Each row comes from the steps of one path. Every step used is in the known rows, and no mark comes twice. Write the path behind each row, first mark first.
(in the rows, 128 means zero)
Known rows
G-K-Y-T-U: [131 126 114 111 176 109 126 135 130 147 132 126 160 112 119 128 134  92
 153 143 123]
Y-K-G-T-U: [124 125 134  91 149 135 137 118 127 124 122 151 127 116 135 118 145 133
 134 146 136]
J-G-K-Y-T: [133 132 135 163 164 104 123 123 149 144 144 152 171 111 115 118 130  75
 164 141 113]
J-M-K-Y: [123 126 131 252 128 115 146 139 156 129 136 146 113 141 119 135 144 151
 152 101 103]
M-T: [119 138 111 232  94 123 119 124 129 147 119 117  90 142 120 144 177 174
 159  85 112]
K-Y-T: [121 139 120 190 151 105 106 122 146 141 131 103 128 119 107 129 158 124
 173 130 104]
J-G-K-Y-T-U: [133 125 122  93 184 111 124 137 131 137 136 145 183 112 121 120 128  62
 147 145 129]
T-U-J-M: [133 128 116 122  98 128 139 161 122 130 133  86 101 145 135 129  93 155
  98 106 126]
Y-K-G: [123 135 143 198  84 120 160 112 127 119 113 124 102 126 127 118 172 162
 170 141 112]
U-T: [134 147 113 165  70 132 105  99 137 148 119  84  84 133 138 141 144 168
 131 120 117]
U-J-G-K-Y-T: [133 126 147 116 151 113 123 117 138 133 137 144 172 110 119 113 113  71
 147 159 125]
K-G-T-U-J-M-P: [133 114 146 125 141 134 133 112 109 104 127 125  96 143 141 125 132 125
 107 134 147]
J-T-U: [131 145  98 125 131 140 117 147 121 146 126 118 114 130 134 136 134 143
 113  95 130]
M-J-G-T-U: [130 128 112  84 170 142 107 118 129 122 119 155 147 127 133 144 116 126
 119 120 144]
M-K-G: [119 143 142 218  67 125 144 103 126 119 119 133 104 135 120 137 197 170
 161 132 106]
G-K-Y-T-U-J-M: [135 110 132  98 156 105 152 154 134 132 154 123 150 123 128 114  68  93
 111 133 130]
A-P: [129 163  98 229  59 158  92 124 145 167 102  90  72 139 122 144 188 211
 168  96  99]
M-T-U-J-G: [124 127 124  87 105 140 117 132 106 116 112 124 137 136 132 128 140 116
 114 123 144]
U-J-G-K: [145 141 142 127  83 139 132 125 124 143 121 142 141 126 139 125 109 115
 123 138 126]
G-K-Y-T: [131 133 129 181 158 102 124 121 147 154 139 132 147 112 114 126 136 104
 170 139 108]
M-T-U-J: [120 125 116 100  98 138 119 130 101 127 105  98 107 136 130 138 146 152
 119 121 139]
G-T-U-J-M-K: [125 112 130 112 135 144 138 142 133 120 141 137 102 137 136 129 104 155
  94 111 132]
K-Y-T-U: [122 131 107 119 171 112 109 135 129 135 124 100 142 119 113 131 155 110
 155 136 119]

Write each row's path
[121 133 143 237  75 112 166 124 138 116 145 139 104 144 122 129 160 166
 144 109 104] : J-M-K-G
[127 107 148  81 132 127 165 140 130 109 144 139 119 127 140 104  83 131
  98 135 142] : Y-K-G-T-U-J-M
[140 126 132  51 134 130 130 132 114 135 132 129 163 116 133 118 103  81
 117 151 137] : Y-T-U-J-G-K
[116 111 144 117 113 111 163 127 118  96 150 116 126 132 120 117 137 128
 122 140 126] : Y-T-U-J-M-K-G
[130 140 115 189 111 127 125 114 129 117 110 129 126 140 124 151 136 153
 151 108 121] : M-J-G
[130 114 119  94 200 106 136 121 127 120 130 154 190 114 118 135 113  71
 152 146 138] : M-J-G-K-Y-T-U
[127 132  95 127 150 136 130 129 115 128 119 129 122 131 131 152 118 153
 118  96 140] : M-J-T-U
[121 124 148  56 112 150 122 104 113 111 116 142 127 122 134 128 143 139
 106 162 144] : M-K-G-T-U-J
[119 107 120 119 136 126 148 149 122 112 142  94 101 137 124 126 117 146
 113 115 123] : Y-T-U-J-M-K
[133 140 124  72  95 147 112 136 110 120 107 106 134 134 135 128 130 119
 110 137 136] : T-U-J-G
[133 124 123  93 128 135 126 153 135 133 144 114 109 137 138 123  76 144
  85 109 134] : G-T-U-J-M
[121 120 124 206  88 117 143 143 131 132 141 114  88 150 126 131 117 166
 121  79 122] : U-J-M-T
[127 135 143  48 105 144 112 109 115 123 119 126 131 121 136 125 128 134
 104 160 144] : K-G-T-U-J
[122 123 162 150 104 132 141 109 145 115 150 165 114 130 130 120 120 149
 110 132 127] : U-J-M-K-G-T
[120 130  98 157 120 127 121 137 113 141 115 111 107 140 126 145 169 155
 141  95 127] : M-T-U
[123 109 142 124 165 133 133 135 147 118 138 165 136 129 129 125 106 122
 110 130 135] : G-T-U-J-M-K-Y
[120 116 137  64 154 134 118 127 119 100 119 131 163 121 121 120 141  83
 128 159 139] : M-K-Y-T-U-J-G
[126 127 132  56 149 127 108 131 120 111 121 117 167 120 122 117 127  77
 125 157 138] : K-Y-T-U-J-G
[130 147 125 140  90 148 114 128 125 140 124 114  99 128 134 129 116 157
 104 108 129] : U-J-T
[139 144 134 211 118 116 131 120 147 160 121 156 142 122 125 135 138 124
 163 132 110] : G-K-Y
[141 130 144  92 131 130 131 128 127 134 117 167 182 118 134 122 111  74
 126 158 138] : T-U-J-G-K-Y
[133 140 115  81 154 146  95 135 134 139 125 146 141 126 136 130 131 115
 114 119 134] : J-G-T-U
[138 100 136 134 186 114 145 129 112 117 131 116 119 134 132 124 112  87
 129 139 141] : G-K-Y-T-U-J-M-P
[130 125 142  91 111 124 139 137 132 121 150 132 126 133 136 117  87 131
  89 127 137] : K-G-T-U-J-M
[124 118 148  40 125 147 137 113 113 111 112 134 124 114 140 113 122 133
 113 168 149] : Y-K-G-T-U-J
[145 134 133  74 102 141 134 134 113 138 117 141 154 124 142 125 105 101
 112 144 138] : T-U-J-G-K
[116 111 138 171 152 109 137 131 145 115 147 116 123 127 111 120 124 123
 143 130 113] : U-J-M-K-Y-T
[127 140 106 200 127 132 129 115 131 133 124 136 106 133 126 152 118 173
 133  86 127] : M-J-T
[130 134 124  51 122 154  98 125 118 135 111 110 114 124 138 132 117 146
 100 141 140] : G-T-U-J
[134 143 142  98 116 153  90 115 141 133 125 146 128 125 135 123 114 126
 108 132 133] : U-J-G-T
[118 110 112 144 185 106 139 151 138 121 147 119 136 128 114 126 135 112
 142 116 118] : J-M-K-Y-T-U
